Known rows, with every way that one mark hangs from another:
muro[dafikem[gimanim supud verag]]: [-0.58, -3.77, -1.27, -1.79, -3.38, -2.85, -1.99,  3.10, -0.48,  2.14,
 -0.48,  2.08, -3.01,  1.75, -1.59,  1.46, -0.58, -0.11,  1.17,  1.56]
supud[ponod[pemuseb[dafikem[verag]]]]: [-1.22,  0.04,  1.28,  0.07, -3.80, -5.01,  0.57,  1.81,  0.05,  3.53,
 -0.10,  2.94, -3.16,  4.57, -1.51, -0.62,  0.96,  1.08,  0.98,  4.24]
supud[ponod[pemuseb[dafikem[gimanim]]]]: [-1.91, -2.16,  0.93, -0.35, -1.68, -5.91,  0.57, -0.67,  0.97,  1.54,
  1.51,  3.01, -2.29,  3.19, -1.35, -1.27,  2.29,  2.71,  1.69,  3.83]
muro[dafikem[verag]]: [-0.34, -2.03, -0.22, -1.10, -4.27, -1.71, -2.43,  3.54, -0.95,  2.65,
 -0.34,  1.52, -2.11,  1.87, -1.19,  0.89, -0.45, -0.81,  0.66,  2.10]
gimanim[dafikem]: [ 0.57, -2.12,  0.22,  0.32, -1.91, -3.12, -0.05,  1.51,  0.13, -0.90,
  0.88,  0.21,  0.19,  1.73, -1.38,  0.98,  0.85, -0.24,  0.50,  2.20]
ponod[supud]: [-2.35, -0.55,  1.24, -1.75, -0.33, -2.25, -0.31,  2.34,  1.03,  1.07,
 -0.60,  2.16,  0.14, -0.25, -0.47,  0.83, -0.13,  0.27, -0.62,  2.68]
supud[ponod]: [-0.39, -0.47,  1.02,  0.07, -1.38, -2.83, -1.47,  1.19, -0.17,  1.41,
 -0.17,  2.43, -2.09,  1.66, -1.67, -0.83, -0.21,  0.99,  0.77,  3.33]
verag[dafikem[gimanim muro pemuseb supud]]: [ 1.42, -2.68, -3.45, -1.66, -2.99, -2.78,  1.27,  0.19,  1.57, -1.64,
  0.55,  1.87,  0.78,  0.60, -0.96,  0.35, -0.90, -2.66,  2.01,  3.91]
verag[dafikem[muro pemuseb]]: [ 1.85, -0.94, -2.64, -0.96, -3.82, -1.56,  0.90,  0.60,  1.25, -1.18,
  0.60,  1.46,  1.67,  0.73, -0.53, -0.09, -0.72, -3.55,  1.46,  4.48]
muro[dafikem]: [ 0.64, -2.85,  0.99, -1.46, -2.16, -1.43, -2.29,  1.33, -0.81,  1.73,
 -0.10,  1.76, -1.82,  1.21, -0.68,  0.38,  0.13, -0.57,  0.94,  1.83]
gimanim[dafikem[muro supud[ponod] verag]]: [ 1.44, -1.00, -2.31,  0.61, -3.75, -4.05, -0.53,  3.99, -1.20,  0.18,
 -1.59,  1.15, -3.42,  3.28, -1.87, -0.02, -2.47, -1.25,  0.47,  2.50]
muro[dafikem[gimanim pemuseb supud]]: [ 0.77, -4.34, -1.66, -2.29, -1.41, -2.02, -0.80,  1.33,  0.24,  0.13,
  0.69,  1.64, -1.08,  0.35, -0.71,  0.21,  1.38,  0.22,  2.03,  1.92]
dafikem[gimanim muro pemuseb]: [ 0.44, -2.52, -3.81, -2.25, -3.31, -2.53, -0.42,  1.93,  1.29, -1.68,
  1.06,  0.79,  2.42, -0.27, -0.57, -1.79,  1.05, -1.07,  0.95,  4.42]
dafikem[muro pemuseb supud]: [ 3.28, -1.62, -1.43, -2.94, -1.96, -1.92, -0.29,  2.07,  0.19,  0.18,
 -1.44,  1.68,  0.70,  1.10, -0.15, -0.91, -0.51, -2.75,  0.90,  3.80]
dafikem[gimanim pemuseb verag]: [-1.74, -1.57, -3.37, -1.07, -4.67, -2.62, -0.03,  3.41,  1.68, -0.12,
  1.49,  0.73,  1.48,  0.36, -1.62, -0.16,  1.43,  0.38,  0.77,  4.22]
pemuseb[dafikem[supud]]: [ 1.54, -1.73,  2.75, -2.46, -0.14, -4.11,  1.56,  0.26, -0.69,  2.39,
 -0.99,  1.78, -0.70,  2.73,  0.18,  1.43,  0.82,  0.58, -0.23,  2.40]
ponod[pemuseb[dafikem] supud]: [-2.16, -0.90,  2.90, -2.18, -0.45, -4.43,  1.75,  0.75,  1.41,  2.21,
 -0.28,  2.93, -0.60,  2.04,  0.23,  0.42,  1.74,  0.34, -0.03,  3.14]
dafikem[gimanim muro pemuseb supud]: [ 1.55, -2.84, -3.04, -2.93, -2.35, -2.85,  0.00,  1.61,  0.98, -0.95,
 -0.24,  1.32,  1.10,  0.32, -0.60, -1.06,  0.16, -1.57,  1.03,  3.68]
muro[dafikem[pemuseb]]: [ 1.01, -2.75, -0.66, -1.53, -2.35, -0.72, -1.31,  1.70, -0.23,  0.59,
  0.64,  1.24, -0.31,  0.47, -0.42, -0.32,  1.49, -0.59,  1.51,  2.46]
supud[ponod[pemuseb]]: [-0.72, -0.49,  1.78, -0.15, -2.06, -3.52, -1.62,  0.46,  0.60,  2.13,
 -0.21,  3.77, -3.18,  2.93, -2.11, -1.44,  0.28, -0.16,  2.27,  4.04]
supud[ponod[pemuseb[dafikem]]]: [-0.45, -0.78,  2.70, -0.49, -1.52, -4.72,  0.55, -0.38,  0.16,  2.69,
  0.23,  3.24, -2.77,  3.78, -0.88, -1.06,  1.74,  1.40,  1.32,  3.87]
pemuseb[dafikem]: [ 0.40, -1.48,  2.11, -1.61, -1.38, -3.76,  1.03,  0.47, -0.37,  1.79,
  0.23,  1.15,  0.33,  2.01,  0.18,  0.52,  1.79,  0.97, -0.54,  3.05]
muro[dafikem[gimanim pemuseb supud verag]]: [-0.07, -3.51, -2.95, -1.89, -3.69, -2.17, -0.83,  3.44,  0.19,  1.06,
  0.39,  1.45, -1.59,  1.01, -1.35,  0.76,  0.59, -0.06,  1.63,  2.29]

Rows:
[ 0.95, -0.96,  2.54, -1.07,  0.24, -4.52,  1.24,  0.35, -1.08,  2.69,
 -0.93,  2.57, -2.88,  3.06, -0.49,  0.43,  0.27,  2.11,  0.31,  2.62] -> pemuseb[dafikem[supud[ponod]]]
[ 0.49, -0.83,  2.60, -0.78, -0.75, -3.87, -1.24,  0.25,  0.14,  2.87,
 -1.58,  4.45, -4.51,  3.53, -2.08, -0.76, -0.44, -0.51,  2.51,  3.36] -> dafikem[supud[ponod[pemuseb]]]
[-0.11, -3.07,  1.85, -2.50, -1.07, -5.60,  1.30, -0.76,  0.97,  2.04,
  0.11,  2.86, -1.46,  3.37, -0.83,  0.51,  1.98,  0.81,  1.50,  3.08] -> ponod[pemuseb[dafikem[gimanim supud]]]
[ 2.79, -1.47, -3.67, -0.99, -4.32, -2.88,  0.85,  4.35,  0.04, -1.06,
 -0.72, -0.14,  0.35,  2.17, -1.09,  0.25, -0.58, -2.77,  0.33,  3.01] -> gimanim[dafikem[muro pemuseb supud verag]]
[ 2.27, -1.77, -0.20,  0.11, -1.87, -4.70, -0.73,  1.07, -0.30,  0.02,
 -1.41,  2.54, -4.03,  3.85, -1.86, -1.29, -1.21, -2.11,  2.13,  2.81] -> gimanim[dafikem[muro supud[ponod[pemuseb]]]]
[ 0.83, -0.79, -0.90, -2.13, -4.64, -3.70,  0.57,  3.22, -0.67,  1.89,
 -0.93,  0.65,  0.40,  2.74,  0.25,  0.01, -0.30, -1.15, -1.14,  3.92] -> pemuseb[dafikem[muro verag]]
[ 1.62, -1.49, -1.10,  0.95, -0.60, -3.10,  1.01,  1.57,  0.02, -1.11,
  0.50,  1.16, -1.92,  1.94, -1.73, -0.10,  0.80,  0.76,  1.49,  2.45] -> gimanim[dafikem[pemuseb supud[ponod]]]
[ 0.93, -0.66, -0.87, -1.77, -3.17, -1.93,  0.18,  3.50,  0.40,  1.77,
 -0.99,  1.63, -0.14,  1.80, -1.30,  0.74, -0.11, -1.19,  0.71,  3.63] -> dafikem[pemuseb supud verag]
[ 0.76, -1.97, -4.52, -2.57, -4.59, -3.06, -0.12,  3.86,  0.91, -0.09,
 -0.52,  1.19,  0.78,  1.05, -1.11, -0.49, -0.54, -1.65,  0.73,  4.13] -> dafikem[gimanim muro pemuseb supud verag]
[ 1.06, -0.50, -0.35,  0.42, -1.28, -2.43,  1.35, -0.28,  0.68,  0.42,
  0.31,  3.31, -2.14,  1.90, -1.83,  0.72, -0.87, -0.75,  2.37,  3.52] -> verag[dafikem[pemuseb supud[ponod]]]
[ 0.49, -1.71,  0.14, -0.29, -2.73, -2.45, -2.37,  3.34, -1.61,  3.43,
 -1.69,  3.02, -5.62,  2.78, -1.74,  0.67, -1.85,  0.27,  1.29,  1.77] -> muro[dafikem[supud[ponod] verag]]
[-1.29, -3.26, -3.67, -1.12, -4.80, -1.66, -1.21,  3.60,  0.58,  0.25,
  1.69,  0.78, -0.32,  0.43, -1.24, -0.05,  1.30,  0.41,  1.47,  2.93] -> muro[dafikem[gimanim pemuseb verag]]
[-3.78, -2.19,  1.21, -2.23, -0.60, -5.36,  1.69,  0.49,  2.09,  1.08,
  0.92,  2.65, -0.10,  1.37, -0.22,  0.31,  2.40,  1.68,  0.19,  3.26] -> ponod[pemuseb[dafikem[gimanim]] supud]
[ 0.23, -2.58, -1.81, -0.96, -2.00, -2.78,  1.71, -0.50,  2.01, -0.97,
  1.45,  2.07,  0.39,  0.77, -1.64,  1.54,  0.38, -1.05,  2.37,  3.47] -> verag[dafikem[gimanim pemuseb supud]]
[ 1.41, -1.82,  3.56, -2.54, -0.75, -4.70,  1.32, -0.56,  0.19,  3.06,
 -1.23,  3.13, -1.89,  4.23, -0.41,  0.67,  1.35, -0.44,  1.18,  2.88] -> ponod[pemuseb[dafikem[supud]]]
[-0.45, -1.44, -3.00, -1.11, -3.86, -4.23, -1.40,  3.60, -0.24,  1.15,
 -1.40,  2.49, -3.00,  2.02, -1.87, -0.86, -2.29, -0.18,  0.62,  3.57] -> dafikem[gimanim muro supud[ponod] verag]
[-1.67, -3.36, -1.92, -1.03, -4.56, -2.56, -2.32,  3.17, -0.11,  1.52,
  0.77,  1.20, -1.76,  1.15, -1.46,  0.75,  0.27,  0.55,  0.94,  2.25] -> muro[dafikem[gimanim verag]]
[ 0.97, -2.38,  0.47, -1.86, -3.24, -1.94, -2.01,  3.36, -1.28,  3.30,
 -1.80,  2.21, -3.48,  2.54, -1.16,  1.44, -1.37, -1.30,  0.91,  1.51] -> muro[dafikem[supud verag]]
[ 0.23, -1.89, -1.87, -1.26, -4.57, -0.77, -1.51,  3.75, -0.30,  1.45,
  0.32,  0.95, -0.68,  1.06, -0.89,  0.11,  0.61, -1.04,  1.08,  2.91] -> muro[dafikem[pemuseb verag]]
[ 2.02, -0.91, -0.01, -1.35, -1.33, -3.11, -1.58,  1.64, -0.89,  1.51,
 -2.21,  2.94, -2.96,  2.15, -0.90, -1.32, -2.27, -1.18,  0.94,  3.27] -> dafikem[muro supud[ponod]]
[-0.40, -1.63, -5.21, -1.76, -5.81, -2.67, -0.55,  4.07,  1.33, -0.79,
  0.68,  0.57,  2.01,  0.24, -1.03, -1.35,  0.20, -1.32,  0.60,  4.73] -> dafikem[gimanim muro pemuseb verag]
[ 0.22, -2.12, -2.81, -2.54, -4.34, -3.72, -1.13,  3.58,  0.17,  0.98,
 -1.43,  1.67, -0.70,  1.64, -1.31,  0.25, -1.82, -1.67,  0.17,  3.37] -> dafikem[gimanim muro supud verag]
[ 1.32, -0.70,  0.03, -0.66, -0.52, -2.32, -0.14,  1.44,  0.09,  0.94,
 -0.55,  2.73, -1.82,  1.42, -1.39, -0.74,  0.07,  0.47,  1.46,  3.46] -> dafikem[pemuseb supud[ponod]]
[ 3.50, -2.34, -2.38, -1.28, -2.05, -2.65,  0.93,  2.24, -0.04, -2.00,
 -0.37,  0.16,  0.71,  1.51, -0.46, -0.38,  0.04, -2.45,  0.75,  2.71] -> gimanim[dafikem[muro pemuseb supud]]
[ 2.09, -1.11, -0.26, -2.90, -3.49, -4.14,  0.97,  3.00, -1.04,  2.66,
 -2.13,  1.34, -0.64,  3.29,  0.19,  0.83, -1.23, -1.45, -0.86,  3.23] -> pemuseb[dafikem[muro supud verag]]
[ 0.63, -2.31, -1.94, -2.92, -3.76, -5.13,  1.11,  2.77, -0.18,  1.44,
 -0.98,  1.20, -0.27,  2.60, -0.20,  0.62, -0.49, -0.16, -0.69,  3.31] -> pemuseb[dafikem[gimanim muro supud verag]]
[ 0.39, -2.39, -4.26, -0.96, -4.12, -2.57,  0.90,  0.31,  2.00, -2.27,
  1.78,  1.30,  2.08, -0.07, -0.96, -0.27, -0.04, -2.24,  1.73,  4.45] -> verag[dafikem[gimanim muro pemuseb]]
[-0.54, -1.97, -2.76, -1.83, -3.54, -2.97,  0.32,  3.28,  1.29,  0.52,
  0.30,  1.35,  0.36,  0.98, -1.64,  0.61,  0.74,  0.10,  0.92,  3.64] -> dafikem[gimanim pemuseb supud verag]
[-1.07, -2.08,  0.39,  0.50, -1.77, -4.78,  0.30, -1.65,  1.65,  1.00,
  0.60,  4.75, -4.36,  3.11, -2.92,  0.68, -0.88, -0.50,  3.69,  3.57] -> verag[dafikem[gimanim supud[ponod[pemuseb]]]]
[ 2.44, -0.61, -2.22, -0.26, -2.33, -2.36,  0.90,  0.27,  0.29, -0.27,
 -0.69,  3.05, -1.86,  1.73, -1.12, -0.43, -2.14, -2.38,  2.14,  4.08] -> verag[dafikem[muro pemuseb supud[ponod]]]
[-0.38, -4.05, -2.28, -1.45, -2.62, -1.65, -1.27,  1.51,  0.69, -0.59,
  2.02,  1.01,  0.14, -0.28, -0.76, -0.51,  2.18,  0.57,  1.79,  2.66] -> muro[dafikem[gimanim pemuseb]]
[-0.77, -2.25, -0.27, -2.07, -2.63, -5.13,  1.67,  2.19,  0.18,  2.10,
 -0.13,  1.50, -0.70,  2.81, -0.83,  1.70,  0.72,  1.55, -0.26,  2.83] -> pemuseb[dafikem[gimanim supud verag]]
[ 1.76, -1.25, -0.25, -0.90, -1.70, -1.85,  1.71, -0.30,  1.21,  0.25,
  0.25,  2.53, -0.03,  1.42, -1.10,  1.85, -0.40, -2.20,  1.98,  3.33] -> verag[dafikem[pemuseb supud]]
[ 2.45, -1.80, -0.97,  0.27, -1.46, -4.01, -0.36,  1.83, -1.16, -0.71,
 -1.33,  1.40, -2.93,  2.59, -1.39, -0.58, -1.69, -0.98,  0.82,  2.20] -> gimanim[dafikem[muro supud[ponod]]]
[-0.27, -2.55, -2.52, -0.84, -3.93, -3.23, -0.06, -0.05,  1.35, -1.32,
  1.04,  1.75,  0.64,  0.60, -1.23,  0.42, -1.37, -2.23,  1.19,  3.79] -> verag[dafikem[gimanim muro]]
[ 1.49, -1.23, -4.45, -0.32, -5.49, -2.40,  0.37,  4.53,  0.38, -1.83,
  0.45, -0.88,  1.57,  1.41, -1.01, -0.42,  0.03, -2.36,  0.16,  3.67] -> gimanim[dafikem[muro pemuseb verag]]
[ 2.36, -1.97, -3.10, -0.64, -3.25, -2.27,  0.52,  2.46,  0.37, -2.70,
  0.79, -0.55,  2.00,  0.87, -0.64, -1.02,  0.87, -2.05,  0.54,  3.39] -> gimanim[dafikem[muro pemuseb]]
[ 2.33, -1.11,  0.75, -1.70, -0.89, -4.48,  0.62,  0.91, -1.48,  1.99,
 -1.77,  2.45, -2.49,  3.05,  0.13, -0.74, -0.99,  0.37, -0.14,  2.97] -> pemuseb[dafikem[muro supud[ponod]]]
